Known rows, with every step that occurs
nebu toza nimes lamido kenu buzip vunur: .01; -.07; -.05; .21; -.43; .02; -.09; -.04; .01; -.13; .42; .13; .45; -.16; .08; -.10; -.20; -.25; -.01; -.42; .35; -.21; .02; .18; -.53; .12; .08; .06; -.15; -.16; -.19
lamede guvuza: -.04; -.17; -.03; -.14; .27; -.16; -.03; -.52; -.17; -.08; -.24; -.14; -.03; .03; .18; .19; .03; .26; -.10; .19; -.60; .20; -.14; .06; .09; -.07; .23; -.25; .17; .17; .12
lamido kenu buzip nimes toza: .02; .02; -.26; .11; .12; -.17; .03; -.38; -.08; .17; .42; .43; -.02; .10; -.04; .02; .23; -.42; -.18; .19; -.03; .01; .05; -.19; -.44; .10; -.10; .09; -.08; -.06; .01
nebu toza nimes guvuza kenu buzip vunur: -.52; -.11; -.30; .25; -.42; -.19; -.01; .31; -.12; -.13; .33; -.21; .05; -.24; .21; -.09; -.51; .18; .08; -.02; .22; -.17; .17; -.14; -.02; -.18; -.11; .08; -.28; -.35; -.09
nebu toza: .01; -.35; .20; -.24; .30; .06; -.17; -.24; -.08; .03; -.01; -.21; .25; -.07; .25; .05; -.41; .26; -.07; .02; -.12; -.07; -.34; -.05; -.11; -.16; .15; -.13; .31; .10; -.03
toza nimes guvuza lamede: -.24; .09; .03; -.04; .06; -.19; -.10; -.18; -.01; -.22; -.32; -.13; -.14; -.12; -.13; .15; .04; .12; .03; -.03; .16; .01; .09; -.23; -.20; -.22; -.26; -.09; -.04; -.02; .01
buzip vunur: .15; .02; .07; -.10; .47; .21; .04; -.31; -.02; -.01; -.35; .00; .14; .04; .00; .04; .00; .17; -.15; -.03; -.14; .32; -.05; .07; -.13; -.14; .12; -.19; .16; .04; -.19
lamede lamido: .25; -.17; .15; -.22; .30; .06; -.08; -.03; .02; .05; -.23; -.20; -.04; -.12; -.02; .01; -.07; .24; -.14; -.13; -.44; .31; -.11; .00; -.10; .00; .43; -.16; .27; .12; .08
nimes guvuza lamede lamido kenu: -.17; .06; .15; -.14; -.16; -.35; -.10; .26; .07; -.26; -.45; -.10; -.12; -.13; -.15; .06; .32; .24; .07; -.25; -.25; -.14; .05; -.10; -.14; .11; .12; .00; .14; .06; .22
kenu buzip nimes guvuza lamede lamido: -.08; .05; -.16; -.07; -.01; -.25; .09; .55; -.03; .05; .10; .16; -.36; .09; -.08; -.13; .19; .10; .00; .19; -.02; .13; .35; -.25; -.06; .17; -.01; .18; -.37; -.18; .02
buzip vunur guvuza nebu toza: -.03; -.04; .25; -.03; .19; .46; .02; .23; -.03; .15; .00; -.28; .20; .18; -.06; -.23; -.40; .19; .07; .10; .27; .13; -.26; .11; .75; -.14; -.09; .02; .24; .01; -.04
toza nebu: .01; -.14; .08; -.18; .45; .41; .05; -.48; -.03; .08; -.07; .01; .11; -.01; -.02; .25; -.01; .11; -.18; .03; -.17; .18; -.25; -.13; .05; -.28; .04; -.18; .16; .13; -.13
vunur guvuza nebu toza nimes lamido kenu: .02; -.04; .27; .24; -.39; .25; -.15; .10; .10; .11; .26; -.35; .32; -.07; -.18; -.08; -.21; -.26; .22; -.31; .44; .02; -.32; .18; .51; -.01; -.17; .10; .17; .11; .22
nebu toza nimes guvuza lamede lamido kenu: -.54; -.22; .26; .01; -.56; -.43; -.23; .33; -.01; -.34; -.05; -.21; .07; -.35; -.04; -.08; .00; .09; .07; -.59; .12; -.34; .02; -.26; -.43; .01; .12; .10; .22; -.05; .29
vunur guvuza: .29; .01; .27; -.19; .42; .26; .06; -.17; .03; .13; -.37; -.21; -.01; .20; .17; .11; -.02; .11; .02; .26; -.10; .15; -.22; .08; .45; -.18; -.04; -.12; .18; .20; -.05
nimes guvuza: .12; -.05; .05; -.08; .30; -.05; -.05; -.24; -.02; .01; -.26; -.27; .06; .05; .12; .17; -.19; .27; -.03; .11; -.25; .24; -.20; -.02; .25; -.10; -.03; -.15; -.06; .06; .02
toza nimes lamido kenu buzip vunur guvuza: .30; .30; .02; .29; -.26; .23; .13; .07; .13; -.03; .08; .15; .20; .09; -.02; .00; .17; -.43; .07; -.10; .40; .00; .13; .29; .03; .11; -.13; .04; -.28; -.07; -.19
guvuza kenu buzip nimes toza nebu: -.28; -.07; -.52; .14; .19; .10; .20; -.09; -.11; .40; .68; .25; -.29; -.06; -.17; .14; .15; -.25; -.15; .65; .01; .18; .14; -.41; -.05; -.24; -.21; .14; -.27; -.16; -.05
guvuza nebu toza nimes: -.25; -.23; .08; .04; .05; .23; -.19; -.34; -.08; .04; .22; -.28; .20; -.22; -.13; -.13; -.48; .11; -.06; -.28; .13; .08; -.29; -.08; .08; -.22; -.02; -.06; .38; .05; .12
guvuza lamede lamido kenu buzip vunur: -.07; .17; -.02; -.14; -.08; -.18; .04; .24; .06; -.30; -.28; .41; -.14; -.04; -.15; -.12; .35; .09; -.07; -.23; -.09; -.29; .30; .06; -.57; .23; .19; .03; .07; -.05; -.10
kenu buzip: .23; -.03; -.09; -.17; .39; .08; .02; -.37; -.02; .04; -.04; .13; -.02; .07; .24; .08; -.24; .16; -.14; .24; -.23; -.08; -.08; .07; -.09; .00; .04; -.15; -.03; .05; -.18
buzip vunur guvuza: .25; .12; .25; -.09; .43; .36; .16; -.01; .02; .06; -.40; -.09; .07; .24; .05; .03; .07; .10; -.02; .19; .05; .28; -.06; .13; .39; -.17; -.03; -.13; .10; .06; -.18
nebu toza nimes lamido kenu: .04; -.24; .18; .10; -.37; -.01; -.24; -.23; .02; -.07; .26; -.19; .49; -.25; .09; .07; -.16; -.19; .04; -.47; .20; -.06; -.24; .07; -.42; -.04; .11; -.02; .18; .07; .08
nebu toza nimes lamido kenu buzip: .04; -.20; -.02; .13; -.46; -.08; -.20; -.17; .01; -.08; .50; .04; .38; -.20; .21; .01; -.30; -.24; .03; -.32; .23; -.35; -.12; .09; -.48; .13; .05; .04; -.10; -.04; -.05

Rows
.47; .06; -.23; .03; .20; .14; .05; -.05; .01; .35; .41; .19; .05; .19; .06; .03; -.02; -.19; -.04; .26; .06; .41; .08; .06; -.01; .15; -.05; .04; -.41; -.05; -.15 | kenu buzip nimes lamido
.09; -.13; .20; -.12; .02; -.04; -.09; -.14; .05; -.06; -.27; -.06; .07; -.14; -.02; .03; .13; .08; -.09; -.49; -.49; .08; -.14; .06; -.26; .09; .44; -.11; .39; .18; .20 | lamede lamido kenu
-.05; .12; .13; -.07; -.11; -.10; .19; .46; .04; .03; -.08; .37; -.33; .24; -.06; -.17; .53; -.25; .06; -.04; .10; -.16; .31; -.11; .01; .18; .02; .21; .00; .03; .08 | vunur guvuza lamede lamido kenu buzip nimes
.13; .11; .26; -.32; .42; .11; .02; .01; .05; -.04; -.57; -.08; -.20; .19; -.01; .13; .23; .13; .10; .37; .09; -.08; -.06; -.03; .26; -.19; -.24; -.09; .18; .17; -.08 | vunur guvuza lamede
-.13; .12; -.22; -.04; .16; -.19; .09; .12; -.09; .05; .07; .25; -.28; .23; .01; .01; .16; .06; .01; .36; .17; .00; .23; -.27; .03; .01; -.33; .11; -.41; -.15; -.12 | kenu buzip nimes guvuza lamede
.29; .03; .02; .10; .01; .07; -.02; -.23; .05; .20; .14; .09; .23; .11; -.10; .13; .38; -.27; .01; -.28; .03; .47; -.10; .06; -.17; .09; .07; -.01; -.01; .10; .08 | buzip nimes lamido kenu
.21; .19; -.16; .24; -.27; .11; .02; -.23; .08; -.12; .14; .27; .28; -.09; -.10; .04; .12; -.32; -.06; -.36; .21; .02; .15; .23; -.46; .13; .00; -.02; -.25; -.10; -.21 | toza nimes lamido kenu buzip vunur
-.02; .19; .34; -.14; -.02; .04; .11; .45; .11; -.22; -.58; .06; -.12; .09; -.20; -.07; .57; .01; .09; -.23; .04; -.10; .17; .07; .02; .05; .13; .04; .28; .08; .04 | buzip vunur guvuza lamede lamido kenu
.02; -.16; .28; -.11; .25; .32; -.07; .08; -.02; .19; .01; -.41; .11; .15; .03; -.14; -.49; .19; .13; .21; .13; .00; -.41; .07; .81; -.14; -.11; .00; .31; .12; .08 | vunur guvuza nebu toza
-.43; -.18; .14; -.08; -.11; -.26; -.20; .03; -.08; -.24; -.02; -.23; .10; -.19; .05; .04; -.24; .18; .07; -.10; .31; -.24; -.05; -.29; -.24; -.23; -.22; -.01; .05; -.09; .02 | nebu toza nimes guvuza lamede
-.16; -.34; .19; -.07; .07; .09; -.18; -.38; -.10; -.06; .12; -.17; .26; -.21; .20; .00; -.38; .05; -.10; -.27; .07; -.04; -.22; -.12; -.33; -.26; .11; -.11; .32; .05; -.01 | nebu toza nimes
.00; -.07; -.07; .04; -.09; -.06; .10; -.01; -.02; .09; .22; .35; -.09; .06; .05; -.14; .18; -.16; -.13; -.38; -.27; .09; .14; -.04; -.31; .24; .35; .08; .04; .01; .11 | lamede lamido kenu buzip nimes
.31; .39; .04; -.03; -.10; .05; .12; .37; .17; -.11; -.26; .26; .01; .23; -.07; .04; .43; -.17; .17; .27; .40; -.26; .20; .26; .06; .19; -.31; .09; -.29; -.02; -.24 | nimes lamido kenu buzip vunur guvuza lamede
.26; .08; -.13; .16; -.25; .01; -.10; -.37; .09; -.06; .16; .19; .19; -.14; .04; .13; .01; -.32; -.03; -.23; .08; -.07; .00; .18; -.41; .12; -.03; -.05; -.16; .03; -.07 | toza nimes lamido kenu buzip
-.18; -.21; .06; -.01; .07; .03; -.16; .02; -.08; .08; .13; -.50; .18; .00; .00; -.08; -.59; .39; .08; .04; -.02; .04; -.40; -.07; .61; -.07; -.13; .00; .06; -.03; .14 | nimes guvuza nebu toza
-.03; .09; -.17; .08; .14; .12; .25; .21; -.05; .32; .17; .01; -.34; .23; .17; .00; .06; -.11; .10; .49; .05; .15; .15; -.07; .51; -.16; -.21; .11; -.16; -.02; -.01 | vunur guvuza kenu buzip nimes
.12; -.07; .02; -.10; -.07; -.12; .00; -.07; .04; -.08; -.09; .19; -.04; -.06; .12; -.06; .04; .04; -.13; -.26; -.43; -.21; .00; .09; -.27; .24; .42; -.04; .12; .09; .04 | lamede lamido kenu buzip
-.29; .09; -.02; .07; -.45; -.43; -.05; .19; .04; -.34; -.12; .14; -.24; -.23; -.11; -.04; .18; -.02; .00; -.34; -.02; -.37; .28; -.14; -.41; .16; .03; .07; -.16; -.09; .12 | toza nimes guvuza lamede lamido kenu buzip
.06; .33; -.01; .15; .04; .32; .17; -.04; .04; .01; -.10; .17; .00; .28; -.13; -.15; -.04; -.07; .05; -.01; .13; -.11; -.03; .27; .62; .10; -.19; .03; .04; .02; -.10 | lamido kenu buzip vunur guvuza nebu
.05; .13; .20; -.18; -.11; -.14; .09; .38; .10; -.16; -.35; .19; -.29; .10; .04; -.06; .30; -.01; .08; .06; -.08; -.48; .15; .07; .03; .18; .06; .10; .10; .10; .04 | vunur guvuza lamede lamido kenu buzip
.13; .28; .06; -.19; .32; .16; .18; .24; .03; -.09; -.38; .24; -.22; .29; .03; -.04; .19; .07; .03; .50; .26; -.22; .22; .07; .14; -.03; -.29; .01; -.15; -.05; -.35 | kenu buzip vunur guvuza lamede
-.47; -.35; -.06; .12; -.16; -.08; -.15; -.40; -.24; -.07; .25; -.28; .09; -.20; -.03; -.07; -.40; .13; -.05; -.14; -.15; .12; -.22; -.06; .25; -.15; .12; -.09; .32; .06; .27 | lamede guvuza nebu toza nimes
.01; .16; .04; .00; .21; .22; .17; .22; .02; .10; -.35; -.23; -.12; .11; -.02; .08; .11; .16; .12; .30; -.02; .27; .01; .08; .48; -.29; -.06; -.04; .13; .03; -.04 | buzip vunur guvuza kenu
.47; .26; .02; .12; -.05; .21; .13; .21; .14; .04; -.06; .12; .20; .24; .09; .01; .14; -.21; .11; .17; .18; -.07; .03; .39; .28; .21; -.10; .03; -.28; -.02; -.22 | nimes lamido kenu buzip vunur guvuza
.06; -.08; -.19; .10; -.05; -.21; .07; .04; -.04; .17; .47; .35; -.14; -.02; -.14; -.13; .25; -.39; -.21; .00; -.21; .11; .16; -.17; -.51; .23; .22; .15; -.04; -.07; .15 | lamede lamido kenu buzip nimes toza
-.40; -.25; .21; -.09; -.27; -.29; -.21; .41; -.03; -.23; -.02; -.32; -.03; -.32; -.06; -.11; -.20; .22; .04; -.25; .13; -.13; .05; -.28; -.27; -.06; .11; .07; .05; -.13; .15 | nebu toza nimes guvuza lamede lamido
-.25; -.31; .13; .05; -.10; -.09; -.17; -.13; -.10; -.08; .12; -.39; .28; -.17; .24; .02; -.53; .14; -.02; -.22; .10; -.02; -.21; -.18; -.04; -.19; -.01; -.07; .02; -.06; .05 | nebu toza nimes guvuza
.39; .38; -.06; .21; -.09; .38; .13; .23; .17; .14; .07; .05; .11; .26; -.22; -.09; .04; -.17; .15; .11; .27; .05; -.03; .41; .69; .25; -.24; .10; -.23; -.01; -.12 | nimes lamido kenu buzip vunur guvuza nebu
-.03; .32; .11; -.09; .05; .03; .18; .11; .06; -.22; -.40; .38; -.12; .29; .00; -.03; .37; -.07; .09; .18; .25; -.47; .18; .11; -.01; .05; -.25; .04; .00; .00; -.23 | lamido kenu buzip vunur guvuza lamede
.39; .01; .09; -.04; .04; .04; -.13; -.31; .12; .03; -.15; -.07; .29; -.01; -.04; .23; .17; -.06; .04; -.20; -.14; .15; -.25; .21; -.17; .08; .09; -.13; .09; .18; .05 | nimes lamido kenu
-.14; .08; -.01; -.11; -.23; -.42; -.04; .35; .07; -.27; -.21; .13; -.24; -.06; -.01; -.02; .16; .19; .04; -.07; -.22; -.41; .16; -.06; -.18; .26; .07; .07; -.14; -.06; .09 | nimes guvuza lamede lamido kenu buzip
.09; -.07; .16; -.36; .26; -.10; -.10; .14; .04; -.10; -.43; -.02; -.23; -.13; -.18; .02; .19; .29; -.06; -.03; -.24; .08; .08; -.13; -.29; -.04; .22; -.08; .27; .13; .07 | guvuza lamede lamido
-.29; .06; -.34; .20; -.21; -.20; .00; -.02; -.05; -.04; .09; -.18; -.22; -.22; .09; .11; -.33; .14; .05; .18; -.07; -.03; .13; -.12; .06; -.18; -.19; -.03; -.29; -.16; .01 | toza nimes guvuza kenu buzip
.37; -.01; .01; .03; .11; .17; -.14; -.35; .09; .08; .01; -.17; .21; -.18; -.11; .19; -.05; -.10; -.04; -.10; .08; .41; -.09; .11; -.21; -.08; .02; -.15; -.02; .08; -.05 | toza nimes lamido
-.13; .05; -.34; .01; -.02; -.23; .00; .11; -.02; .04; -.01; -.19; -.23; -.06; .22; .15; -.29; .34; .08; .42; -.28; -.09; .03; -.04; .31; -.10; -.14; -.03; -.31; -.09; .01 | nimes guvuza kenu buzip
-.05; -.12; .06; .21; -.40; .14; -.28; -.20; .05; .04; .39; -.26; .41; -.25; -.23; -.05; -.26; -.17; .08; -.55; .26; .03; -.33; .10; .00; .02; -.05; .01; .24; .09; .20 | guvuza nebu toza nimes lamido kenu
-.15; .02; .02; .18; -.08; .41; .07; .17; -.05; .06; .28; -.06; .11; .07; -.02; -.34; -.51; -.05; .05; .05; .50; -.12; .00; .08; .49; -.10; -.21; .10; -.02; -.14; -.17 | kenu buzip vunur guvuza nebu toza nimes
.02; .08; -.33; .12; .15; -.08; .19; .27; -.05; .41; .41; .04; -.40; .15; -.01; .01; .12; -.27; .05; .88; .11; .15; .17; -.21; .31; -.14; -.30; .18; -.24; -.09; .04 | vunur guvuza kenu buzip nimes toza
.12; -.06; -.12; -.01; .47; -.01; .01; -.36; -.09; .31; .25; .06; -.03; .06; -.19; .09; .19; -.22; -.18; .31; -.04; .48; -.06; -.28; -.27; -.15; -.05; -.03; .08; .01; .05 | buzip nimes toza
.28; .17; .02; -.05; .37; .32; .18; .05; .02; .06; -.19; .13; -.03; .29; .20; -.06; -.06; .05; -.04; .38; .07; -.03; .05; .17; .34; -.02; -.10; -.05; -.15; -.04; -.33 | kenu buzip vunur guvuza
-.37; -.10; -.50; .12; -.05; -.31; .17; -.15; -.26; .13; .30; .14; -.38; .08; .17; .08; .12; .04; -.04; .40; -.45; .25; .24; -.11; .16; -.06; .09; .00; -.17; -.06; .18 | lamede guvuza kenu buzip nimes
.16; .13; .16; .02; -.06; .16; .20; .36; .08; -.06; -.21; .17; -.02; .14; .09; -.17; .16; -.06; -.03; -.10; -.11; -.13; .14; .24; .13; .20; .25; .06; .02; -.02; -.08 | lamede lamido kenu buzip vunur guvuza
-.02; -.08; -.12; .25; -.48; .08; -.20; -.13; .03; .05; .55; -.04; .31; -.18; -.11; -.12; -.39; -.20; .05; -.34; .31; -.24; -.19; .15; -.03; .17; -.11; .07; -.01; -.02; .06 | guvuza nebu toza nimes lamido kenu buzip
-.20; .01; .06; -.07; -.10; -.24; -.10; .21; .04; -.22; -.30; -.22; -.24; -.26; -.24; .02; .12; .17; .01; -.21; -.01; .13; .17; -.21; -.22; -.09; .04; -.02; .01; -.05; .13 | toza nimes guvuza lamede lamido
.43; .06; -.10; -.02; -.02; -.02; -.07; -.26; .11; .02; .04; .12; .19; .03; .13; .15; .04; -.10; -.01; .02; -.11; -.13; -.11; .25; -.17; .22; .01; -.07; -.16; .08; -.08 | nimes lamido kenu buzip
-.13; .01; -.35; .05; .14; .01; .11; -.10; -.09; .23; .26; .17; -.27; .06; .09; .04; .02; .02; -.02; .26; -.14; .20; .16; -.13; .01; -.12; -.05; .04; -.09; -.07; -.01 | guvuza kenu buzip nimes
-.14; .06; -.04; -.09; -.12; -.21; .09; .16; -.02; -.05; .05; .49; -.26; .03; -.11; -.13; .49; -.13; -.05; -.25; -.08; -.12; .29; -.15; -.50; .19; .15; .16; .07; -.02; .09 | guvuza lamede lamido kenu buzip nimes
-.30; -.16; -.23; -.05; .02; -.30; .00; -.28; -.17; -.03; -.23; -.26; -.22; -.12; .11; .26; .08; .32; .02; .32; -.66; .18; -.05; .03; .22; -.20; .21; -.20; .21; .13; .26 | lamede guvuza kenu
-.07; -.02; -.10; .17; -.23; -.22; .10; .24; -.04; .06; .25; .17; -.10; .10; .08; -.13; .13; -.07; -.05; -.32; -.23; .12; .16; -.09; .02; .29; .21; .16; -.26; -.13; .17 | lamede lamido kenu buzip nimes guvuza
